Each row comes from the steps of one path. Every step used is in the known rows, and no mark comes twice. Write the path behind each row, first mark first.
In the rows, zero is written as 128.
Known rows:
X > C: [127  78 133 129 134 114 121 124 110 128 131 148 103 117  98 150 133 149
 109 120 160 136 111 120  78 131 117 123 125 133 137 145 143 135 130 186
 167 124 153 148 131 169 149 102 117 122 174 121 118 147 139 112 132 106
 126 118 103 127 191 146 125 103 115 140 122 152 130 130 159 140 132 113
 127 137 114 119 109 123 142]
Z > G > Y > L > B: [102 132 117 142 123 135 116 136 138  82 102 140  84 143 166  94 139 118
 106 109 102 109 125 135 151 123 139  97 136 126 148 125 129 146 136 131
 111 140 156 132 114 122 137 155 106 152 116 145 114 104 114 135 132 124
 165 131 153  96  84 108  92 119 168 123 126 130 124 105 135 136 116 152
  91 119 126 154 117  92 141]
C > Y > L: [137  68 133 134 174  89 126 125 101 121 120 137  76 116 127 119 131 127
 123 115 153 141 102 185 149 117 154 120 155 112 141 131 164 107 113  98
 133 129 106 152 115 117 112 100 131 158  98 143 171 118 141 105 100 102
 119 112 114 107 116 104 116 111 129 149 142 124 121 135 152 155 148 105
  82 122 115 110 163 134 145]
X > C > Y > L: [125  47 133 134 170 103  83 128 111 134 133 142  80 100 123 128 152 124
  91 127 168 146  93 159 146 127 140 121 153 126 160 145 156 127 129 129
 140 127 136 166 115 148  99  99 112 150 131 153 174 123 155  98 113  97
 125  86 106 107 116 124 120 130 118 162 137 141 124 153 156 139 135 102
  99 129 104 104 151 127 139]
B > L > Z > G: [138 189 138 123 114 116 168 155 124 142  96 155 126 115 130 123 115 199
 136 149 136  91 119 162  81  88 113 132 142 120 107 166 111 114 112 140
 197 128 125 128 190 162 113 175 110 108 128  95 129 145 101 160 137 145
 131 134 128 155 139 102 134 109 120 135 127 143  97 105 111 157 136 131
 136 131  74 124 118 136 106]
C > X > L > Z > G > Y: [143 179 111 131 116 127 141 124 150 138 125 108 160 159 158 132 120 128
 156 140 120 132 150 141 179 166 108 129 128 122  93 115 116 129 149 138
 100 133 140 104 142 104 129 142 162 119 152 142  98 111 119 176 124 149
 147 158 136 135 126 131 155 178 146 120 133 134 135 131  96 111 109 158
 151 147 120 135 130 113 116]
G > Z > L > X > C: [122  70 137 148 143 154 115 137 128 116 144 159 142 116  96 123 147  95
  93 128 119 101 104 110 199 128 111 143  90 141 131 128 121 144 153 160
 142 124 137 114 122 133 114 109  89 132 153 121 116 130 143 130 146 121
 110 141 112 184 181 123 122 142 115 145  86 194 124 136 164 113 129  93
 160 120  88 127 115 134 101]
X > L > Z > G: [124 152 120 107 114 121 129 141 126 151  94 114 182 144 124 133 105 172
 138 133 146 110 139 164 115 133 112 156 143 128 108 143 126 118 118 177
 163 138 127 126 160 140 144 145 159  79 146 135  96 128 113 173 122 126
 142 139 133 107 163 173 142 123 124 142 155 154 140 128 120 128 120 163
 149 125  84 116 130 128 106]
Z > L: [132  89 130 119 137 119 135 146  92 126 143 142 123  99 112 128 122 123
 137 106 131 125 125 148 137 128 148 112 132 105 127 135 139 123 110 146
 198 131 119 127 145 132 169 122 131 124 143 103 103 116 140 136 113 118
 109 144 110 171 160 122 125  96 134 135 134 133 130 123 161 140 131  98
 112 103  99 108 119 112 149]
Y > L > Z: [121 145 127 111 177  89 141 150 115  93  96 141 130 127 122 140 138 140
 143 132 134 128 122 172 103  98 151 122 140 148 149 139 149 114 117 100
 130 131 119 114 133 153 100 128 129 118  97 136 126 119 113 140 104 125
 135  71 148 119 143 135 141  92 109 163 153 127 137 103 139 161 150 125
 129 117 119 161 138 128 133]
Z > G > Y: [112 120 107 148 105 138 155 112 126 115 131 146 103 136 147 113 115 132
 145 119 107 113 133 158 146 137 124 116 100 122  98 120 134 127 130 180
 135 138 146 136 136 122 135 128 121 126 159 106 129 133 119 140 125 122
 143 154 125 128 170  98 117 131 147 134 107 164 117 115 111 122 109 137
  92 136 105 124 109 125 126]
Z > L > B: [127  95 129 112 146 113 125 170  87 114 121 115 121  90 121  97 126 148
 113  91 125 136 119 107 123 133 141 100 158 102 133 136 113 152 114 136
 207 126 132 128 126 122 196 160 120 109 116 118  54 117 135 124 114 122
 112 130 113 156 125 126 111  88 146 109 148  89 127 111 176 153 130 115
 116  99 125 124 105  92 126]
B > L > Z > G > Y > C: [106 194 133 141  66 157 156 134 160 136 141 153 133 126 137 136 117 154
 147 150  94  98 144 129 108  93 132 112  91 139 104 144  89 107 122  99
 110 118 105 127 162 145  88 161  94 113 125  85 188 151 103 151 150 164
 143 147 136 133  97  82 130 134 106 116  93 134  92 112  64 118 129 130
 135 128 109 161 123 148 123]
Z > G > Y > L: [ 91 123 123 155 122 136 124 111 133  91 124 161  97 152 161 120 131  97
 132 116 103 111 135 184 181 133 139 111 108 132 132 110 160 125 129 136
 108 147 152 135 135 134 130 131 125 158 146 122 155 113 121 145 130 118
 162 147 158 114 123  98 104 125 161 146 122 171 123 122 123 124 116 127
  94 136  90 142 142 120 147]
X > L > Z > G > Y > C: [105 167 110 126  74 164 115 112 151 147 134 105 195 158 137 145 107 134
 149 139 124 122 162 117 141 134 124 138  89 150 109 106  94 109 131 140
  73 126 107 117 134 123 117 138 152  94 143 127 162 141 113 160 132 143
 162 139 151  88 107 142 136 149 122 123 114 142 145 128  75 100 123 157
 148 121 128 157 136 143 118]
Z > G > Y > C > X: [126 163 120 148  94 171 148 106 145 145 177 136 108 150 153 144 128  86
 151 128  68 138 144 149 170 163 118 113  93 117 122 128 121 116 136 114
  94 126 131 128 102 110 147 120 155 138 127  93 137 136 141 124 154 141
 120 177 139 157 104  82 124 160 139  83  94 117 135 140  94  94 121 118
  96 156 176 142 132 110 120]
G > Y > C > X > L: [146  97 136 148  96 152 105 101 132 143 172  96 148 164 120 160 120  84
 145 125 121 166 160  77 134 169 125 113  80 120 135  81 121 109 138 104
  46 111 129 105 101  89 156  87 164 134 126 135 143 122 144 119 136 144
 128 193 128 105  99 151 135 149 142 108 105  93 144 145 100  95 131 127
 128 124 172 144 153 152 170]
Z > L > X > C: [124  91 139 142 168 150 113 142 104 108 117 127 132 117  98 139 156 115
 100 121 143 131 116 112 163 127 130 141 109 139 134 139 101 152 139 164
 192 130 135 132 137 154 127 132 101 134 170 117 100 127 158 131 134 111
 111 117 100 176 182 125 138 124 124 141 121 174 135 141 179 120 122  91
 152 125  98 120 122 122 125]
L > B > C: [132 125 141 102 118 114 141 108 115  92 106 125 114  90 115  97 118 154
 120 115 124 133 121  41   4 100 129 136 160 131 130 130 127 175 111 145
 162 134 135 132 134 135 155 139  87 124  90 121  90 139 112  79 149 119
 111 110 124 100 146 157 105  76 117 116 152  83 118 105 149 148 118 145
 132 115 169 103  93 134 137]
G > Z > L > B > C: [117 103 139 127  99 143 126 128 126 107 154 150 124  71 123  72 117 102
 119 117 103  88 117  50  93 115 125 138 139 113 133 122 136 172 125 137
 149 125 124 118 134 115 173 129  69 130 104 104  88 117  99  93 158 128
  98 146 135 161 120 137  88  94 127 123 121 129 116 107 158 133 115 126
 138  95 129 104  94 136 118]
C > X > L > Z > G: [146 186 121 110 125 128 132 142 133 163 109 107 166 156 138 140 106 156
 141 138 135 127 139 172 142 156  93 154 166 109 102 154 121 122 133 146
 153 131 139 114 145 124 160 140 179 103 137 142  90 125 124 177 123 138
 130 145 138 157 141 161 162 155 150 118 157 126 135 141 123 127 123 158
 149 142 115 121 129 113  95]
B > C > X > L > Z > G: [152 210 137 106  99 139 124 106 150 147 127 112 170 137 147 120 112 139
 144 157 133 113 147 112  96 135  92 175 161 119 106 141 124 151 125 154
 158 142 136 101 159 136 144 130 148 125 126 127  97 124 113 143 153 139
 125 136 154 152 119 161 159 143 129 138 170 129 137 147 121 115  93 167
 161 138 124  96 126 135  98]
B > C: [132 112 138 114 116 118 149  89 121  97 129 137 119  96 111 118 127 130
 142 132 129 123 131  91  17  99 134 156 125 132 113 130 155 153 104 152
 159 137 128 120 148 141 145 108  99 136 118  94 131 149 114  90 140 117
 104 124 126 116 177 138 119  85 104 146 148 134 121 117 145 136 113 126
 123 118 137  86 116 155 154]

Write each row's path:
[132 204 126 117 104 166 111 138 145 180 130  92 191 161 131 158 102 136
 141 142 122 127 154 155 150 140  96 162 130 126 138 145 104  97 127 106
 128 128 120 114 130 131 149 133 190  97 120 126 116 132 140 157 136 152
 126 137 148 146  86 169 150 143 121  95 136 106 156 148 103 103 125 161
 155 140 145 135 142 111  93]
Y > C > X > L > Z > G
[144 152 128 127 115 144 117 116 152 150 148  86 171 158 121 164 130 104
 158 142 118 156 161  89 138 144 129 124  97 139 122  93 114 109 147  84
  38 104 107  97  99 103 120 112 170 119 124 145 135 122 125 138 128 160
 127 146 135 119 104 146 156 157 116 111 108  88 146 134  82 102 138 134
 165 130 178 161 141 149 155]
G > Y > C > X > L > Z
[106 149 114 116 161  95 136 153 132 154  93 140 109 120 151 118 126 151
 131 132 135 114 105 230 179 104 134 129 175 121 133 170 149 108 117 106
 153 144 106 152 125 139  81 158 131 121  97 137 159 127 121 146 110 114
 142  69 130 128  93  86 131 136 122 146 158 147 118 136 129 152 131 125
 104 133  92 116 150 114  78]
C > Y > L > Z > G
[117  59 124 141 102 128 142 141 109 133 163 163 126 100 111 103 112 104
 137 116 112 105 114 156 164 134 126 131 107 112 134 114 155 111 131 140
 147 117 115 112 135 118 175 106 115 116 143 101 117 111 117 124 117 122
 104 170 120 186 159 125 109 100 136 155  96 165 120 115 153 136 141  96
 115 106  88 121 129 138 134]
G > Z > L
[143 126 127 101 143  99 128 133 117 134  94  98 187 140  90 142 112 172
 138 131 167 135 142 106  79 117 131 151 137 135 116 117 128 117 119 156
 137 120 121 111 147 131 129 123 153  85 138 152 104 131 116 149 109 132
 125 119 122 101 174 187 152 111 105 149 152 127 136 117 133 146 145 142
 170 113 122 132 129 149 145]
X > L > Z
[127 140 127 159  75 184 107  99 152 154 169  97 153 165 150 146 106  87
 142 123 107 144 160 122 175 177 111 134  91 115 124  97 116 114 144 123
  75 125 136 118 117  95 156 106 165 131 147 124 149 123 140 135 152 136
 140 215 145 126  85 145 135 173 154  95 105 123 133 154  90  79 108 144
 115 139 144 133 147 123 136]
Z > G > Y > C > X > L
[ 90 154 135 142 101 152 113  98 152  62 114 146  80 123 180  84 132 101
 102 121  88 101 140  84  97 109 137 125 130 134 136 109 129 180 127 129
 110 142 151 133 133 131 128 162  79 164 103 127 133 112 102 107 154 124
 167 119 171  83  82 110  94 122 156 141 152 135 122 117 131 117  93 154
 101 120 126 131 113 112 142]
Z > G > Y > L > B > C
[169 149 129 106 151  98 134 139 126 141 119  98 165 145 108 148 121 148
 139 135 153 152 140 124 104 143 113 134 151 118 117 123 132 116 134 121
 127 122 127  98 139 120 145 118 181 108 131 150  77 119 121 153 109 143
 106 128 124 137 147 174 165 133 119 123 159 100 141 128 125 142 141 145
 170 128 147 127 133 130 123]
C > X > L > Z
[ 93 140 113 145  75 171 143 102 141 135 155 135 125 139 136 138 123 113
 148 119  84 116 141 147 137 125 135 120  78 136 122 115 119 109 120 142
 103 126 123 135 117 126 135 121 131 122 139  94 159 150 128 123 143 133
 146 153 137 116 125  96 106 135 133 112  91 144 130 123  95 105 118 124
  92 133 136 138 120 134 128]
Z > G > Y > C
[137  80 134 116 176  80 116 148 106 121  98 112  66 104 124  99 135 146
 100 106 146 141  95 143 129 116 153  98 185 110 150 141 140 125 119  82
 136 127 115 159  96 108 118 144 115 145  76 163 124 115 138  95 102 112
 123  93 111  88  80 119  96 105 143 120 155  69 119 125 161 166 142 120
  94 114 150 122 141 109 138]
C > Y > L > B
[149 103 170 151 138 135 129 123 117 102  93 156 114 121  93 140 162 156
  83 147 155 127 113  92  72  91 119 138 114 141 117 138 100 135 140 156
 171 119 152 130 168 156  98 126  69 149 159 119 145 145 146 123 146 133
 115 141  93 140 175 130 139 111 109 132 102 154  95 122 136 130 121 106
 154 135 109 117 123 156 144]
B > L > X > C
[ 99 144 128 156 148 153 139 105 135  49  90 141 113 177 158 123 151  91
 127 129  93 109 130 170 211 114 141 121  87 152 120  99 129 130 144 132
  95 149 145 118 132 112  72 145 107 176 127 130 154 108 130 159 130 117
 154 130 149 102 141  84 118 140 158 146 112 188 120 115 123 108 110 126
 111 140 108 143 146 132 131]
Z > G > Y > L > X
[109 170  97 121 114 119 176 134 141 125 114 142 135 138 143 114 123 136
 156 136 102 106 129 156 133 122 133 117 115 144  94 136 124 132 131 153
 122 136 130 116 131 142  99 157 122 105 142 110 126 141 102 160 116 137
 152 112 138 133 171  93 132 139 131 139 113 153 119 103  96 141 125 141
 128 145 116 137 100 124 108]
L > Z > G > Y
[125 105 123 119 178  84 103 150 126 145 116 145 107 103 123 137 155 149
 104 142 169 129  95 162 147 107 140 124 165 140 151 154 142 128 130 102
 125 132 113 152 110 157  75 116 112 129 117 160 160 131 139 116 110 109
 140  39 115 117 122 118 146 144 102 170 146 140 127 137 147 159 143 114
 131 142  97 132 137 127 111]
X > C > Y > L > Z
[118 214 108 130 104 160 162 124 163 151 157 126 129 148 156 146 127 109
 164 142  75 126 145 154 177 141 117 113  95 138 118 135 109 126 137  90
  82 124 118 110 102 125 121 141 150 112 122 109 128 141 125 138 132 153
 130 117 149 161  93  75 147 167 125  89 101 111 144 129  82 110 136 134
 129 161 169 170 110 108  94]
L > Z > G > Y > C > X
[172 117 153 127 120 134 106  82 121 120 141 109 139 127 125 128 121 109
 133 135 145 154 149  66  54 141 115 161 133 108 125 108 151 149 119 143
 137 126 147 112 149 112 170  94 137 153 124 130 120 115 130 102 147 126
  93 173 131 130 144 180 139 123 129 131 161 100 129 151 138 112 105 143
 147 123 149  80 147 156 163]
B > C > X > L
[122 116 120 112 184  69 142 151 114 136 105 136 116 112 122 125 136 139
 140 136 151 135 101 187 154  92 158 119 164 128 134 147 154 110 115  85
 121 128  97 146 122 130  64 132 123 134  87 149 156 124 127 124  88 120
 119  55 120 107 116  94 136 126 107 153 151 112 129 121 133 168 151 112
 113 124 132 133 146 128 121]
C > Y > L > Z
[130  36 129 143 151 133 121 141 117 150 147 146 137  96  96 104 144  96
  91 128 135 113  87 126 225 131 109 141 116 119 109 126 122 138 151 148
 136 122 108 136 107 107  77 124  77 143 144 137 142 128 155 115 128 117
  99 124  85 175 148  94 115 170 124 136  93 186 119 151 160 116 121  80
 143 135  93 104 129 149  85]
G > Z > L > X > C > Y
[138  51 125 125 142  95 126 133 113 158 136 141  96  91 103 129 136 143
 110 117 174 147  96 133 122 131 130 127 150 120 124 143 142 133 132 158
 155 123 124 169 112 140 113 110 117 131 149 131 147 157 152  87 118 104
 113 102  76 118 161 125 126 140 107 124 126 131 117 146 150 138 131 105
 119 149 133  94 126 128 114]
X > C > Y
[160 116 150 116 128 152 101 141 126 151 131  67 151 149 109 136 116 138
 110 114 138 162 139  63  83 153 117 125 146 109 158 127 102 115 131 101
 117 110 133 124  98  97 192 121 165 111  96 151  81 128 153 108 142 143
 104 166 117 109  71 202 124 105 141  65 131  37 150 143 138 119 135 151
 140 111 203 139 131 116 137]
Y > C > X > L > B
[112 104 123 139  95 139 150 105 131 117 156 128 131 126 111 154 127 107
 151 124 105 134 143 104 109 117 158 107  72 142 132  96 125 108 124 119
  76 110 112 132 108 125 115 101 128 124 127 103 173 145 131 109 127 130
 127 144 124 101 145 112 116 112 106 118  87 118 130 114 102 109 142 110
 109 124 166 155 122 148 162]
G > Y > C
[145 134 138 132 142 143 144 121 117 145 164 121 115 133 121 157 128 108
 143 125 112 162 135 140 115 141 126 119 115 120 145 135 133 102 116  93
 125 109 125 125 109 123 164  97 171 128 106 110 121 145 145 109 130 138
  88 145 124 162 115 123 132 119 115  87 111  84 142 134 123 126 144 103
 111 137 190 137 133 122 148]
Y > C > X
[115 141 115 130 167  85 140 141 133  73 117 148 117 134 134 139 151 110
 151 139 120 129 137 135 145 105 160 100 111 154 135 109 147 129 131  94
  75 125 118 109 121 140  80 126 117 140 118 135 146 107 104 144 103 134
 151  85 159 106 136  94 139 123 117 164 129 131 131  96 115 143 143 123
 131 125 126 174 131 142 158]
G > Y > L > Z
[161 170 141 100 132 117 133 105 145 127 126 106 167 121 123 131 118 131
 145 149 146 139 151  67  59 121 115 163 146 122 122 116 134 148 122 123
 127 130 134  95 154 128 140 113 139 125 117 137 101 117 114 123 142 133
 108 126 143 133 142 179 161 122 111 141 169 102 138 136 122 131 115 153
 184 126 148 108 128 145 133]
B > C > X > L > Z
[106 149 113 123 158 114  98 148 142 168 109 149 108 111 152 121 140 144
  97 138 144 106  98 209 176 118 126 135 175 136 148 176 137 129 130 121
 157 144 119 170 127 170  73 142 116 127 133 146 158 132 136 135 121 108
 163  52 127 133 103 104 131 160 121 160 148 162 127 145 135 139 132 126
 123 147  81 115 137  93  73]
X > C > Y > L > Z > G
[124  62 131 122 172  97  77 155 118 135 111 132  74 102 129 110 157 141
  68 112 159 140  87 123 114 128 141 103 189 125 169 149 129 145 132 118
 140 127 137 179  96 136 121 140 102 139 112 167 116 127 147  90 115 104
 132  76 107 102  81 135 106 120 133 127 146  93 122 140 180 150 134 126
 106 130 131 117 132 101 120]
X > C > Y > L > B
[148 114 138 138 110 149  95 114 135 133 152  69 142 155 127 134 128 112
 122 113 122 166 158  32 120 161 125 105 108 115 144  85 101 137 146  95
  50 114 128 114  84  80 180 124 157 127 103 152 102 116 139 107 136 156
 124 186 130  98  68 165 127 140 145  71 114  50 141 138 108 103 126 142
 144 115 208 155 131 119 158]
G > Y > C > X > L > B
